Each row was made from one walk, in order. Every step used is in the known rows, and no mark comes twice. Write each row's walk.
Known rows
K/R/L/E/U: [-11  -5   2   1  -6  -9 -22   7 -11 -15  15  12 -10 -11   1  -7 -10  -2
  -5 -13  -3  -1   4  11   9 -14  -8 -12]
L/R/K/E/F: [ 16   9   9   0 -13  -2 -14  -5 -26  13 -37 -18   9  28  -3  -4  13  -3
  11  -1  -5  20   6  -4  -8  -7  -2   6]
H/U/E: [-13 -12 -13   0  11 -12  21   3 -10   3   7  12   1  18  -4  24   4   0
 -26   1 -15 -25  -4   0   4  11   6   9]
H/U/E/K/R: [ -8  10  -3   5   2 -11  45   1   2  -3  -1   6  -4   2   0  40  11  -4
 -41 -10  30 -18  -7   1   7 -20   8   5]
R/L/E/F: [ -8 -16   8  -3   7   5 -14  -4  -5 -10  -5  -9  -4  -3   3 -38   6  11
  19   1 -55  -8   3   5  -4   0  16   3]
F/Y/U/E/L: [ 11   3  -2  -9   9 -16  23   0  16  15  12   1  -7 -14   0   8 -12  -3
  -8  -2 -10  10  -8  -4   4   6  -8   3]
W/E/U/H: [-20  -3  -1  22  -3  27  10   8  25  -4  12  13  -1  -4   0   2  -6   1
   4   0  28  -9   4   3  -2 -14  -2  -9]
H/U/E/F/Y: [ -3  -1  -4   1  -6  -7  40   6  -3  -1 -10   3   2   9  -1 -13   5  -6
   7  -1  -3 -20  10  -3   7   2  14  17]
K/E/F: [  2   6   0   0  -4  18 -10  -6   3 -13 -14  -6   4  21   2  18  12   4
  17   1  -8 -18   8  -1 -10   6  12   2]
F/E/L: [ -6   0  -9 -10 -14  15 -33 -14   3 -25  22   1  -9 -14   0  30   0   6
  12   5  -3   3 -21  -1  -3   7  15 -11]
Y/F/E: [ 10  -5  -7   4   0  -3 -34  -9 -17 -13  -3   8   8 -11   2   9   5   6
 -10  12  -3 -15 -11  -1  -3  21   8  -4]
V/W/E/F: [ -6  -5  -4  -5  18  27  10  -1  36   0   2  -6  -8  22  -1  -6   0   6
  16  10  12 -14  18  -2 -12 -10   7   4]
K/E: [ -5   7  -9   0   0   5 -16  -2 -11  -9   2   5  -1  23  -1  27   4   0
   2   4  -6 -19   1  -2  -4  13  -6  -6]
R/L/E/F/Y/U: [ 16 -11  17  -6   2 -17   4   2  -3   0 -10  -9  -6 -25   4 -67  -7  -1
  17   1 -34  20  11   2  -3  15   5  12]
Y/U: [ 11 -10   1 -10  23 -15  -9  -2   0  20  11  -1  14 -12  -2  18  -2   1
 -26   0  -3  27  -8  -1  -2  24  -3   6]
R/L: [ -6 -16 -13 -15  13 -13 -23  -2 -17   0  12  -1   6  16   1   9  -1   9
 -16  -1 -50  -2  -6  -1   7  13  -1   4]
H/U: [-10 -19 -12  -5   2 -13  -2  -1 -18  -7  12   6   8   1  -5  26   4  -1
  -9  -4  -9   5  -5   1   5  15   9   5]
V/W/E: [-12  -4 -13  -5  22  13   5   2  23   5  18   5 -13  25  -3   3  -7   2
   1  13  17 -17  12  -2  -6  -3 -10  -4]
U/E: [-11   4  -9  -3  25  -3   8   2   0  18   8   8   7  22  -2  16   3   4
 -20   6 -15 -30  -5  -2   3   5  -3   1]
K/R/L/E/U/H: [-10  -3  13  15 -21   4  -3  14   8 -10   6   8 -11 -12   6 -34  -7  -1
   7 -12   2 -10   0  14  15 -23 -17 -13]
W/E/F/Y/U/H: [ 15   7  19  16   3  10  39   6  30  14 -17  -6  -4 -13   5 -45   1  -5
  17   8  32  16  13  -4  -4  -6  -2   7]
W/E: [-16   1 -10   4  27   4  -2  -2  -7   4  14   9  -6  10  -3  20   2   3
  -6  11  11  -4   4  -4  -6  -5   2  -8]
V/W: [ -4  -9 -10 -18   9   7  -7   3  20  10  18  -2   5  17  -2   3  -6   3
   4   3  -3  -9   2   0   4  11 -12   1]
W/E/K: [-21   7  -5   8  20  13  17  -7  11  -6   9   1  -3  -8  -2  23   5   7
 -14   6  20   0  -2  -6 -10 -13  15  -3]
U/H: [ -7  -1   4   5  -2  10   2   5  12  15   5  -3  12   2   3  -8   7   5
   8   2  -5  -8 -11   0  10  -1  -9  -5]
K/R/L/E: [ -6   1   4  -4  11 -19 -16   4 -22  -1   9   3 -15   3   2 -14   1   0
  -4  -1 -17  -6   2   6  11 -15 -13 -13]
R/L/E: [-13 -14  -1  -5  11 -10 -18   0 -17  -4  11   1  -8  -1   0 -29  -3   8
   6   4 -54  -9  -2   4   2   6  -2  -5]
L/R/K/E/U/H: [  6   5   8  18 -38   9  -7   9  -7   9 -24  -4  10  14  -2 -14  -3  -8
   5  -8  17  15  -1   4   2  -8 -23  -3]
R/K/E: [  3   9  -3   9   6  -1 -18  -4 -25  -6 -10  -6  13  36  -3  20  13   1
  -7   4 -10   6  -5  -3  -8   4  -6  -1]
Y/F: [  6 -12  -8   2  15 -16 -17  -5 -15   8  -5   3  20  -8   0  21   6   8
 -11   0 -27  -2  -8  -1   5  11  -1  -3]
R/K/E/F: [ 10   7   6   9   4  12 -13  -8 -11 -11 -26 -17  17  34  -1  10  21   5
   7   1 -16   7  -1  -2 -15  -2  11   7]
E/U: [-14 -10  -9  -4   0   7 -21   3   2  -5  22  10  18 -13  -3  30  -8   0
  -5 -10   5   8  -4   3   4   9   4  -2]
F/Y/U/E/K/R: [ 17  31   9   1  11 -22  50   7  15  22  -2   0   0 -18   3   5  -3 -13
 -39  -5  50   7  -1  -4   7 -11 -13   8]
K/E/F/Y/U: [ 24  11   9  -2  -9  -1   7   0   5  -3 -18  -6   2  -1   3 -11  -1  -9
  13   0  12  10  15  -4  -8  21   0  11]

Write each row's walk
[ -9   0   1  13 -31  33 -18   5  19 -20  13  10   5 -18   3 -10  -6   0
   9   3  33 -12 -11   6   1  13   3  -5]
F/E/U/H
[ -9   3   0  17 -28  29  -5   8  19 -19  -1   9   3   8   3   9  -4  -1
  12  -7  11 -24   1   6   1   4 -10  -7]
K/E/U/H
[ -9  18  -3   0  13  15  29   1  34  -1  10  -1 -17  10   1  19   0  -2
 -13   2  62  -8   9  -2  -4 -34  -8  -6]
V/W/E/K/R
[ -6   3 -10  -5 -12  12 -19 -10   1 -21   9  -1 -12  11   0  47   1   6
  16  -5 -24  -7  -9  -2  -4  -2   1 -13]
K/E/L
[  5 -12 -10   8 -15   7 -39  -5  -9 -29   4  17  14 -27   1  18  -6   3
 -13   1  11  -7  -8   5  -4  24  13  -4]
Y/F/E/U
[ -4  -4   9  -4  -4  -4  -2   3 -10  -9  -6  -7  -6 -11   4 -63  -2   3
  38   2 -41  -5  11   0   4   0   6   3]
R/L/E/F/Y
[-21  -9   2   8  -2  10 -19   4   3 -11  21  13   3 -30  -5  -9 -10   0
  14  -5   1  -2   0   8  -3   4   4 -11]
L/E/U
[  1  14  -2  -8 -13   1 -15  -6 -11 -28   5  -3  -9  -5   6  13   4   3
 -29   1  20  -3 -14   0   3  -6   8   0]
F/E/K/R/L
[  0   1  13  -4   5  -5 -10   0 -10  -5  -8  -7  -9   1   5 -27   9   4
  13  -4 -21  -5   6   7   4 -22   4  -5]
K/R/L/E/F
[  4  13  13  -3  -7 -13   1   6 -16  -6  -8  -6 -14  -8   6 -51   2  -6
  31  -4  -6  -1  14   2  12 -22  -5  -5]
K/R/L/E/F/Y
[  2 -15  -8  -4 -12 -25  19  -5 -24  16 -11  -7  -4  13  -8  24   2  -1
 -18  -9 -27  25 -16  -2   5 -16  -1   5]
H/U/E/L/R/K
[ -3  -2  -4  -1   5  -9  -8  -9 -20  17  -3 -10 -11   6  -7  20   0   2
   2   1  -2  46  -7  -7  -4 -31  -6 -11]
W/E/L/R/K
[  0  14   0  -2   9   3  25   5   7  13  -8  -1   8  10   2 -17   4  -2
  13   4  -4 -24   8  -6   4  -3   5   9]
U/E/F/Y
[ -5 -14  -4   1   6   1  28  -1   4  -2 -10   2   5  17  -2  14  12   4
 -11  -2 -17 -25   0   1  -2   3  23  17]
H/U/E/F
[-13  21  15   8   4   1  10  -2   5  -2   7  -2  -6 -31   0   1   9  -1
  -1  -5  32   2  -5   4   2 -27   0 -14]
L/E/K/R
[ 22   2  21   5 -10   3  25   7  29  20 -15 -14  14 -22   6 -45   2  -4
  21  -1  13  22   1  -2   6   7  -4  12]
E/F/Y/U/H
[  5  -1   1  -8   5 -23 -18   0 -35  35  -9 -12  18   9  -7  -3   4  -3
  -9   0  -3  40  -8  -4   5  -4 -15   1]
L/R/K
[-10  -2  -9  -1 -16  19 -36  -2  -2 -26  24  14   7 -18  -2  15  -9  -2
  -2   2  27  -3  -7   4  -4  22  13  -3]
F/E/U
[  9 -10  -9   0 -13   4 -36 -18  -7 -27   3   3  -2 -23   3  30   3  11
   3   3 -19   0 -22   0  -2  10  14 -11]
Y/F/E/L
[ -7 -17 -12 -14 -19 -18  19  -2 -11  15   2   4 -18  -2  -5  29  -7  -2
  -8  -9 -20  -2  -8  -1  11  -8   1   0]
H/U/E/L/R
[ 13   8  -1  -4  20 -23  26   9   3  29   5   7   4  -2  -1 -13 -10  -9
 -22   5   5  -2   3  -5   4  18 -14  10]
F/Y/U/E
[ 16  -5   8  -4  27  -2  21  -2  21  23  -9  -5  12   5   0   5   5   5
 -27   2 -12  -3   0   0 -11  14  12  17]
Y/U/E/F
[ 18   3   0 -19  -9 -28  23   4   2  38  -1  -1 -14 -21  -2  -6 -21 -10
  -6  -4   1  23  -1  -6  11   1 -20   2]
F/Y/U/E/L/R
[  5  19   0   0 -16  11   2   0  -3 -12 -14  -4   0  13   3  -9   4  -5
  34   1   6 -14  15  -5  -2   6   2   3]
K/E/F/Y
[ -7  -9 -12 -19  -7   6   2  -3  21  17  13  -3 -31   7  -4  12 -19   0
  20   3  11   9   9  -3   0 -20 -16 -12]
V/W/E/L/R
[ 13   2  22   2   6  -7  10   2   9   9  -6  -7   1 -39   0 -54  -3  -7
  27   3   5  24  11   0  -6  11   5   5]
L/E/F/Y/U
[ 18   0   4  -6  15   6  28   5  37  10  -2  -6 -10   2   1 -35 -12  -7
  14  10  36  12  25  -4 -11   4  -4  13]
V/W/E/F/Y/U
[  4   3  -3   3 -24  -5 -23   3 -26   3 -14   0  10  14  -7  13  -7  -9
  -5  -9  11  25   4   1  -2   1 -14  -1]
L/R/K/E/U
[ 33  12  13   8  -1  -9   6  -2  -9  -2 -31 -17  15  12   0 -18   8  -9
   4   0   6  35   7  -5 -12  12  -1  16]
R/K/E/F/Y/U
[-10  11  -5   1  17  -6  13  -3  -4 -11   4  -1 -17   9   4  24   5   4
 -31  -2  16   0   2  -2   1 -33   3  -4]
W/E/K/R/L
[  7  -9   1  23 -30  20 -21   0   9 -23  -7  13  12 -27   6  -8  -3   4
   1   1  16 -17 -13   7   2  14   4  -6]
Y/F/E/U/H
